Every row comes from one small tree of marks. The marks that hang from a mark follow it in brackets, in alphabetical order. Every link used is in the known rows. Which tree was each row made from?
In the rows, zero is written as 128.
Known rows
rabopa(dibo(tulepar) loguv(lage) pubob(vegu)): [181 143  89 144 128  50 165 128 167 122 163 155 136 122 125 131 118 135
 125 129 114 123 129]
rabopa(dibo loguv(lage) pubob(vegu)): [176 132  94 146 134  53 172 137 159 119 155 125 138 128 127 132 116 131
 124 129 120 115 131]
tulepar(dibo pubob(vegu)): [114 143 115 129 128 141 136 161 128 141 113 175 127 139 134 148 115 149
 128 143 139 119 128]
vegu(loguv(lage(dibo(tulepar)) rabopa)): [155 135  95 136 136 106 123 144 172 113 145 165 125 127 129 133 128 135
 117 150 130 122 139]
pubob(vegu(loguv(lage))): [147 125 119 131 136 135 155 147 146 122 133 136 130 132 142 133 128 136
 125 137 139 105 122]
vegu(loguv(lage rabopa)): [142 115 110 136 139 128 142 152 155 109 126 122 129 133 117 134 128 128
 120 125 136 116 140]
loguv(lage rabopa(pubob)): [155 123  85 149 140  90 145 141 164  94 136  81 133 132 105 133 121 122
 120 120 126 131 140]
vegu(loguv(lage rabopa(dibo(tulepar) pubob))): [164 131  78 134 136  87 148 132 182 114 150 150 145 123 111 136 125 133
 113 131 124 135 142]
lage(dibo): [135 137 117 130 132 109 114 128 136 127 138 142 126 128 142 127 127 133
 124 153 128 125 129]
rabopa(loguv): [137 123 130 134 121 109 135 130 132 132 143 154 122 129 124 127 126 125
 134 117 124 124 134]
dibo(tulepar(pubob(vegu))): [137 145 126 125 126 119 133 143 136 131 128 195 126 129 130 143 119 149
 127 141 132 128 120]
loguv(lage(dibo(tulepar)) rabopa(pubob(vegu))): [175 149  74 151 138  57 144 143 180  93 148 132 131 125 129 136 118 131
 118 151 124 126 129]
dibo(tulepar(pubob(vegu(loguv(lage rabopa))))): [151 132 109 134 137 119 148 166 164 112 126 190 127 134 118 149 118 150
 118 140 140 117 133]
dibo(tulepar(pubob(rabopa vegu(loguv)))): [149 138 131 116 127 149 144 164 135 133 141 245 134 123 146 142 118 142
 133 153 132 128 123]
rabopa(dibo(tulepar) loguv): [150 136 120 129 118  76 134 122 143 146 149 189 130 119 123 127 125 131
 127 126 113 129 136]
tulepar(pubob(vegu(loguv(lage rabopa(dibo))))): [154 122 107 134 146  97 158 173 158 118 116 167 137 136 120 150 114 150
 108 150 141 106 139]
tulepar(dibo pubob(rabopa(loguv(lage)))): [143 127  99 143 129 134 138 185 128 134 142 178 119 141 125 138 109 137
 138 132 120 120 149]
tiku(vegu(loguv)): [122 128 143 125 123 166 127 113 145 134 143 172 125 128 133 126 140 140
 129 133 133 119 132]
loguv(lage rabopa(dibo(tulepar) pubob)): [165 136  76 144 136  59 145 133 174 107 144 116 140 123 103 133 120 130
 114 129 114 136 141]
loguv(lage(dibo(tulepar(pubob(rabopa))))): [162 144  97 135 138 116 114 165 142 118 153 183 121 130 138 133 113 147
 126 165 116 131 135]
lage(dibo(tulepar)): [140 149 113 127 125 106 108 121 145 131 146 169 124 122 140 127 129 137
 125 152 122 134 126]
tiku(rabopa): [136 138 124 127 125  94 129 134 135 134 114 111 120 124 142 130 132 131
 129 133 124 132 131]

Which tree is each row?
[177 139 101 144 127  88 128 154 146 120 168 179 117 123 142 121 119 125
 135 148 107 124 138] => pubob(rabopa(loguv(lage(dibo(tulepar)))))
[131 131 115 133 122 140 132 175 119 144 138 212 124 136 129 140 111 133
 141 133 122 127 146] => tulepar(dibo pubob(rabopa(loguv)))
[153 121 102 143 141  76 145 153 151 114 119  96 133 129 111 132 120 127
 111 132 122 114 143] => loguv(lage rabopa(dibo))
[153 133 103 145 129 123 156 195 129 131 135 188 120 139 137 142 105 136
 139 140 124 106 139] => tulepar(dibo pubob(rabopa(loguv(lage)) vegu))
[159 152 116 128 131 109 126 165 135 125 144 225 127 123 152 140 111 142
 130 175 123 127 123] => lage(dibo(tulepar(pubob(rabopa vegu))))
[127 135 120 119 129 171 146 182 125 143 126 231 135 133 150 148 114 140
 135 155 139 116 131] => tulepar(dibo pubob(rabopa vegu(loguv)))
[113 138 118 119 127 163 138 161 136 148 119 212 131 139 140 151 120 152
 128 146 148 115 130] => tulepar(dibo pubob(vegu(loguv)))
[176 139  88 152 134  62 152 137 165 107 165 133 126 132 141 130 118 133
 128 144 126 116 128] => rabopa(loguv(lage(dibo)) pubob(vegu))
[170 147 121 134 125  90 134 165 138 129 158 252 121 124 150 138 109 139
 137 165 119 125 129] => lage(dibo(tulepar(pubob(rabopa(loguv) vegu))))
[151 141  98 128 132 124 117 128 161 127 155 168 124 128 143 128 132 145
 121 153 129 123 130] => vegu(loguv(lage(dibo(tulepar))))
[167 119 111 139 137  91 147 174 131 129 147 173 128 132 122 133 108 140
 126 141 114 120 147] => tulepar(pubob(rabopa(dibo loguv(lage))))
[145 132 114 123 129 129 156 124 154 122 145 163 143 126 141 136 128 130
 128 134 140 127 119] => rabopa(pubob(vegu(loguv)))
[178 133 108 146 138  87 145 183 138 115 151 188 118 135 147 136 106 141
 131 164 123 109 134] => tulepar(pubob(rabopa(loguv(lage(dibo))) vegu))
[152 135  95 125 128  90 143 122 174 124 149 183 149 117 114 138 126 129
 117 133 125 142 139] => vegu(loguv(rabopa(dibo(tulepar) pubob)))
[150 147 114 126 131 121 110 156 133 129 149 218 126 125 141 135 115 141
 128 166 118 139 132] => lage(dibo(tulepar(pubob(rabopa))))
[168 142  88 128 133  93 160 127 172 126 156 164 146 122 135 135 125 143
 118 140 127 125 123] => rabopa(dibo(tulepar) pubob(vegu(loguv(lage))))
[145 137 120 127 122  86 128 134 142 146 147 217 127 126 115 138 117 150
 123 132 118 133 140] => rabopa(dibo(tulepar(pubob)) loguv)
[166 134 122 129 119  84 142 144 132 141 157 205 134 113 135 124 119 119
 134 134 103 130 137] => pubob(rabopa(dibo(tulepar) loguv))
[166 125 116 125 144 123 161 181 137 128 134 189 141 131 143 141 112 148
 120 162 130 108 132] => tulepar(pubob(rabopa(dibo) vegu(loguv(lage))))
[142 135 123 133 127 130 134 131 161 131 132 122 112 129 145 126 142 148
 127 137 127 116 137] => tiku(rabopa vegu(loguv(lage)))
[174 135 115 141 128 103 153 177 137 120 151 203 119 130 132 136 109 138
 137 139 117 118 131] => dibo(tulepar(pubob(rabopa(loguv(lage)) vegu)))
[150 124  98 139 142 111 129 151 164 108 135 137 127 133 130 133 126 131
 115 150 136 114 142] => vegu(loguv(lage(dibo) rabopa))
[156 147 106 132 126  72 154 133 153 121 124 110 130 121 150 136 127 129
 130 137 127 134 121] => tiku(rabopa(pubob(vegu)))
